Each row was made from one small tree. Brackets hold a mark, then the marks that hang from it, in the order of their numbers. Every link used is in the known rows. Write each row's tree.
Known rows:
{q987 {q198 q238 q413} q384 q800}: [ -4.1  20.2  29.8  -5.8  -8.2  10.2   5.8 -20.5  17.8  19.5  30.4 -11.5
  -5.7  39.9  -9.7  -8.4  25.4   3.0 -17.1  12.2 -21.2  12.5  -9.3]
{q507 {q198 q987}}: [  6.5  12.5  -2.2  23.9   3.2   6.4   7.1 -19.9  13.5  11.6   0.7  -5.4
  -7.2  39.8 -23.0 -11.2  11.1  -4.4  -9.1  -0.8  -9.3  -6.2  -2.6]
{q800 q238}: [  5.0   9.7 -12.7  11.5  -0.4  12.2  -6.0  -9.9  12.4 -16.9   2.6   6.1
  -4.2   4.3 -12.8  -3.3  13.5  -5.0  -7.1   8.1  -4.5  -5.7  -2.3]
{q384 q987}: [  4.8   6.2  -5.5  15.9   5.2  10.7   1.2 -11.2  14.6  -3.5  -0.6  -0.1
  -8.0  12.9  -2.3  -6.8   7.8  -2.8 -21.2  -0.9  -5.9  -5.8   1.4]
{q198 q733}: [  2.6   5.2  -8.0  10.5   3.1  -1.6   5.2  -9.8   9.1  -9.6  -4.1  -2.2
 -10.7  -2.0  -5.7  -3.8  -2.8  -0.3  -8.0   0.4  -7.7  -8.8   0.5]
{q198 q507 q987}: [  5.9   9.7 -12.5  11.0  11.2  10.8   8.1 -15.1  17.4  31.3  -1.6   2.9
  -5.8  15.7 -18.3   2.6  17.7   0.4  -7.6  -1.0  -2.9  -4.2  -1.7]
{q352 {q800 q238}}: [  1.9  12.8 -18.5   8.2   5.2  20.3  -3.4  -1.8   7.7 -20.9   5.5   5.5
 -18.0   8.8  -8.5 -10.1   8.1 -10.3  -8.5  11.7  -3.2  -9.4  -2.2]
{q987 q800}: [ -0.8  13.2   3.0   7.6   4.0   3.4   5.2 -21.4   5.0  -4.2   7.3  11.4
   0.5   2.7 -26.0  -4.7  12.3  -4.8  -8.3  -1.2  -0.5   2.9  -9.5]
{q800 q238 q352 {q987 q384}}: [  5.0   9.8 -12.1   3.2   6.2  17.7  -0.3  -7.7  16.0 -10.4  11.7  -3.2
  -5.4 -10.9 -14.1  11.1  10.3  -9.3  -8.6  -1.6 -11.8  11.2 -25.7]
{q987 {q384 q352}}: [ -4.6   1.1  -1.7   3.6   7.2  11.6   4.5 -11.2  -0.7   0.8  -7.0  -3.7
  -6.7  -3.1 -12.4  -4.6   8.8  -3.5  -1.1   1.6 -15.5  14.3  -3.2]
{q198 {q238 q800} q413}: [  2.6  14.5  -3.3  20.8   2.4  25.3   1.8 -17.4  16.1  15.4  22.5 -11.5
  -8.4  43.0  -9.1   2.2  18.2  -9.9 -10.8   3.8  -3.1  -9.1  -4.5]
{q352 {q800 {q987 q198 q384}}}: [ -4.6  12.7  10.2  -4.2   4.9  16.8  15.0   7.6   7.4  -7.4  10.3 -10.3
 -21.6  19.5   0.7  -0.5   2.2   8.9 -13.1  11.0 -13.6   7.8 -27.1]
{q198 {q238 q800} q413 {q987 q384}}: [  5.5  14.1  -4.6  19.0  -0.3  30.0   8.4 -18.7  27.0  35.1  20.7 -17.4
 -21.7  58.0 -12.4   6.5  20.3  -2.3 -16.1   5.1 -14.7  10.2  -3.6]
{q198 q238 q507}: [  1.3   8.0  -3.2   6.6   6.8  13.1  -2.0 -17.6  19.1  29.9  13.6  -4.9
  -0.4  17.0 -11.2  -3.7  20.3  -5.5  -6.4   1.9  -5.3  -5.0  -4.6]
{q384 q352}: [ -0.8   4.2  -4.7   9.3   8.0   7.1   2.8  -9.6  -4.5  -4.3  -7.7   3.7
  -0.6  -6.5 -17.3  -7.0   7.5  -6.7   1.5   1.8  -3.8  -4.5  -3.2]
{q198 q413 q507 q733 {q987 q384}}: [  6.2   8.7  -9.2   2.6   7.8   7.1  13.6 -16.6  26.7  35.0  -2.9 -17.0
 -17.0  27.4  -1.1   5.1  16.5   5.0 -13.9   0.2 -22.8   5.2   4.5]
{q352 {q800 {q987 {q198 q238} q384}}}: [ -2.7  14.2  15.4  -3.5  -1.2  19.9  10.3   5.1  16.5   5.5  23.0 -16.5
 -23.4  32.3   0.0  -4.8   5.2   6.8 -13.8  14.8 -15.5   8.5 -28.4]
{q507 {q198 q238 q413}}: [  3.6  13.2  11.6  18.9  -1.8  11.7   0.3 -24.5  15.0  12.7  20.7 -24.8
   1.0  59.6  -8.5 -17.6  24.0 -13.5  -9.0   2.7 -12.9 -13.9  -2.4]
{q987 q384}: [ -3.4   2.0  -1.3   6.2   4.1  12.9   5.6 -12.3   7.7  -1.0   2.8  -8.7
  -7.6  13.5  -7.4  -1.7  11.2  -0.3  -9.1  -0.6 -13.4  11.4  -3.8]
{q198 q413}: [  1.8   7.6   0.0  11.9   4.3  12.0   7.6 -13.1   3.4  -3.4   6.5 -12.9
   1.8  28.2  -3.9  -4.5  20.1  -7.3  -8.4   0.1  -3.4 -14.7  -2.0]
{q507 {q198 {q238 q800} q413}}: [  3.0  19.0   3.6  27.2   2.2  21.9   0.3 -26.3  19.0  18.8  24.0 -16.8
  -6.7  61.8 -12.4  -7.2  18.7 -13.5 -10.8   1.9 -10.3  -9.8  -3.7]
{q352 q800}: [ -3.2   8.4 -10.2   9.0  10.4  16.9   6.5  -3.6  -0.9 -10.1   4.4  -2.3
 -15.3  14.4  -6.3 -11.4   4.2  -9.6  -7.4   3.2   0.3 -10.7  -2.9]
{q384 {q987 q198}}: [  1.1  12.2   8.8   8.7   1.1   6.9   2.0  -4.1  14.7  -0.8   5.3   3.1
  -9.0  15.4   3.2  -8.8   5.7   6.5 -24.1   7.4 -10.9  -8.2   0.6]

Which tree is each row?
[ 10.1  15.9   7.0  23.3  -3.3  12.2   5.6 -24.9  22.5  27.2  18.4 -23.5
  -6.3  71.6 -16.6 -15.9  24.6  -9.6 -11.9   3.4 -12.8 -13.1  -1.9] => {q507 {q198 q238 q413 q987}}
[ -0.9  15.6   7.5   2.0   5.7  13.0  13.5   8.9   3.3 -12.4   9.1  -2.7
 -15.9  15.6  -4.0  -2.8   0.2   5.1  -9.7  10.6  -1.6 -10.8 -27.1] => {q352 {q800 {q987 q198}}}
[ -1.1  23.2  14.3  -7.5   5.3  -6.3   9.5 -18.1  17.5  21.2   9.3   4.7
  -3.1   8.1  -6.1  -1.6  14.6   6.9 -13.5   7.8 -14.2  -6.9  -3.1] => {q987 {q198 q413 q507 q733} q800}
[  3.1  12.1   5.5   6.5  -0.8  -3.6   3.0  -2.9  19.4  -4.3  -1.5   2.1
 -17.6   4.3   8.6  -8.1  -6.9  10.4 -25.4   8.7 -16.9 -10.9   5.2] => {q384 {q987 {q198 q733}}}
[  1.8  19.3 -10.9   4.2   6.3   9.5  -6.8 -22.1   9.8  -7.7  16.3  20.1
   1.2 -21.3 -29.1  -1.9  13.4 -19.0  -8.3  -1.4  -1.5   0.2  -8.1] => {q987 {q800 q238 q352}}
[  9.8  17.7  -0.6  10.5  -6.3  -4.0   6.5 -22.7  26.7  20.1  10.7   4.8
 -17.3  15.0 -28.6  -6.0   3.4   0.3 -14.0   4.0  -9.0   3.5  -4.6] => {q198 q238 q733 {q987 q800}}
[  7.2  14.4 -15.8   8.1   4.6  19.3   2.6   3.3  12.8 -26.0   4.4   2.1
 -17.0   8.5 -11.1  -0.8   5.8  -4.7  -8.2  10.7  -0.1  -6.6 -24.5] => {q352 {q800 q238 q987}}
[ -0.2  22.9  15.4   1.6   1.2   7.2  -3.3 -19.0  20.3  22.1  32.3   9.8
  -4.9   1.6 -13.7 -11.2   9.3 -10.6 -26.4   2.1  -9.5  -1.7  -6.4] => {q384 {q987 {q198 q238} {q800 q352}}}
[  2.9   9.1  -7.4   3.7  11.0   2.2   7.6 -15.4  15.2  15.5  -0.8 -10.6
  -3.3  12.8   2.5   0.1  14.7  -2.2  -8.8  -1.0 -11.0 -14.9   3.1] => {q198 q413 q507 q733}
[ -2.0  12.6   2.7  -2.6   7.3  -3.7   4.9  -6.2  16.3  15.9   0.5   4.0
  -8.8  -3.8   1.3  -1.2   1.8  10.4  -9.5   7.3 -13.7 -10.5   0.2] => {q987 {q198 q507 q733}}
[  1.2  15.6   2.6  -4.2   1.6  14.8   0.7  -1.0  16.2  -7.0  17.0   0.0
  -6.7  -9.1  -7.9  10.0   8.4   0.0 -11.3   6.6 -16.7   8.4 -26.3] => {q800 q238 q352 {q987 q198 q384}}
[  0.3   5.2  -3.7   3.9  11.6  14.8  10.0  -9.5   7.6   0.5  10.8 -10.9
  -2.6  -6.1 -12.3  10.4   6.9  -8.9  -7.8 -11.5  -9.0  10.0 -26.6] => {q800 q352 {q987 q384}}
[  2.2  13.2   7.4  -4.7  -2.8  10.4   0.7   3.1  13.2 -12.9  -2.1   3.5
 -10.6  -5.9 -11.9   5.0   8.5  11.6  -4.5  18.1 -20.3  14.8 -25.5] => {q800 q238 {q987 q198 {q384 q352}}}
[  1.2  18.9   4.8  13.8   4.8  14.8  10.4  -0.3  11.4  -3.1   9.8   6.5
 -10.8  13.5 -12.9  14.7   0.2  10.5 -10.3   6.9  -0.7  -3.5 -29.2] => {q238 {q800 {q987 q198}}}
[  6.2  13.3   7.3  17.1  -3.6   0.7   2.0 -23.1  20.3   9.0  14.4 -26.0
  -7.3  49.1  -2.3 -18.3  11.1  -9.6 -11.4   3.4 -19.2 -15.4   2.0] => {q507 {q198 q238 q413 q733}}
[  3.4  11.0  -1.7  14.8   2.1  25.0   6.6 -11.4  24.4  12.5  17.7 -10.7
 -16.9  26.9 -14.5  14.1   7.1   2.5 -11.5   1.7 -10.2  19.0 -29.3] => {q198 {q238 {q800 {q987 q384}}}}
[  7.4  10.8  -7.9  11.2   5.3  13.2   3.1 -17.5  25.9  44.2  11.0  -3.3
  -7.1  28.3 -19.2  -1.7  20.6  -1.7  -9.2   2.5  -5.1  -3.4  -3.6] => {q198 q238 q507 q987}
[  0.0  24.0  16.5  -2.5   7.3   5.7   5.4 -19.1  23.4  26.5  13.6   7.0
  -0.9  22.1  -3.1  -5.0  26.1   3.5 -26.5   6.3 -12.3  -4.0  -2.2] => {q384 {q987 {q198 q413 q507} q800}}
[ -7.4  22.3   8.5  -7.8  15.6   3.8   3.3 -19.6   7.3  29.1  19.8  18.3
   6.1 -18.3 -21.2   1.4  14.5  -7.8  -9.0  -2.6  -4.6  -2.2  -9.6] => {q987 {q198 q507} {q800 q352}}
[  2.5  11.5  -9.4  16.4   3.2  25.1   3.8 -15.1  19.0  34.0   6.1  -0.3
 -24.5  21.7 -25.0   3.8   7.3  -2.7  -6.4   6.0 -15.3  20.2  -4.8] => {q198 {q238 q800} {q987 {q384 q352}}}
[  8.1  16.8  18.9   3.1  -8.5   0.2   9.9  -2.3  22.6   3.8  17.4 -20.8
  -8.5  31.1   3.2  -0.2   6.2   9.7 -13.6  12.6 -13.5 -16.2 -23.1] => {q800 {q987 {q198 q238 q413 q733}}}
[ -0.3  14.7   7.5  -3.1   7.0  -0.8   8.1  -8.4  15.6  18.4   4.6  -7.5
  -5.3  14.6   8.1  -0.8  12.8   7.3 -11.3   8.3 -15.3 -17.6   1.8] => {q987 {q198 q413 q507 q733}}
[ -6.8  21.1  12.2  -1.7   7.6   3.3   4.5 -16.7   1.1   6.7  21.3  15.5
   2.8 -14.1 -22.0  -4.1   7.5  -9.4 -10.4  -1.2  -2.8  -3.3 -10.7] => {q987 q198 {q800 q352}}
[  3.6  11.4 -13.0   2.1   3.6  23.8   4.3   1.9  15.7 -21.8   4.9  -5.0
 -23.2  12.4  -6.6   1.5   7.4  -1.3 -11.5  10.4 -11.8  12.3 -24.4] => {q352 {q800 q238 {q987 q384}}}
[ -2.7   8.4 -15.8  -1.3   7.6  22.5  -3.2  -1.5   4.1 -14.8  -4.1   3.3
 -23.6  -4.0  -8.5 -10.8   7.4  -9.5  -3.3  13.7 -16.8  12.2  -0.9] => {q987 {q384 {q352 {q800 q238}}}}
[ -5.2  20.9  14.1  -5.5   7.7   1.9   5.4 -17.6  11.9  21.8  11.7  16.8
   1.5  -0.3 -19.2  -1.2  17.2   5.6 -10.0   6.3  -6.2   1.6  -9.5] => {q987 {q198 q507} q800}
[-11.4   9.8   7.6  -7.1   8.4  16.1   7.6   3.5  -4.2  -0.2   1.2  -1.5
 -21.7   3.6  -2.2 -12.7   1.3   0.7  -5.2  14.0 -18.2   7.9  -4.0] => {q987 q198 {q384 {q352 q800}}}
[  0.1  16.5  11.7  -0.8   3.1  14.3   7.2   7.7   4.6   2.6  12.3  -4.1
 -16.5  11.5 -10.4 -10.4   1.2   0.6  -3.4  16.2  -6.1  -7.3 -27.9] => {q384 {q352 {q800 {q987 {q198 q238}}}}}
[ -3.4  14.2   8.1   4.2   7.2  17.3  10.8   0.0   7.3   3.6   0.7   4.3
 -15.7   0.6 -14.3  14.8   0.2  11.4  -5.2   9.2 -14.9  17.5 -28.0] => {q238 {q800 {q987 q198 {q384 q352}}}}
[  3.2  17.8  -7.1   9.8  10.2   6.7   8.7 -23.7   8.1  17.9  13.3  13.9
  -3.0  -5.5 -36.1  -0.2  10.1 -14.8 -10.4  -9.2   1.6   1.2  -8.3] => {q198 {q987 {q800 q352}}}
[ -1.0  13.9  -3.0  -2.5   0.5   8.8  -4.9 -19.3  10.7  -8.1  -1.1  16.4
  -8.0 -15.1 -28.6  -4.3  15.5  -4.5  -4.0   9.9 -17.9  25.5  -6.6] => {q987 {q384 q352} {q800 q238}}
[ 12.7  12.0  -3.7  15.3  -5.4   4.7   8.4 -14.5  26.1  20.7  10.0 -19.2
 -15.6  41.3  -7.7  -6.5  11.6  -1.8 -13.4   5.7 -11.5 -14.2   2.5] => {q198 q238 q413 q733 q987}
[  5.4  19.3  -2.3  10.4   3.9   9.3   3.9 -26.3  16.8  31.4  26.2   7.0
  -4.8   7.4 -36.1  -4.4  13.5 -17.2 -11.2  -5.6  -0.2   1.0 -10.1] => {q198 q238 {q987 {q800 q352}}}
[ -3.1  11.9  22.9  -1.1  -6.8  15.5   4.6 -10.9  16.4  17.4  25.1 -23.8
  -8.1  46.7   5.7  -7.4  22.8   3.6 -15.2  13.2 -22.0   1.9  -4.1] => {q987 {q198 q238 q413} q384}
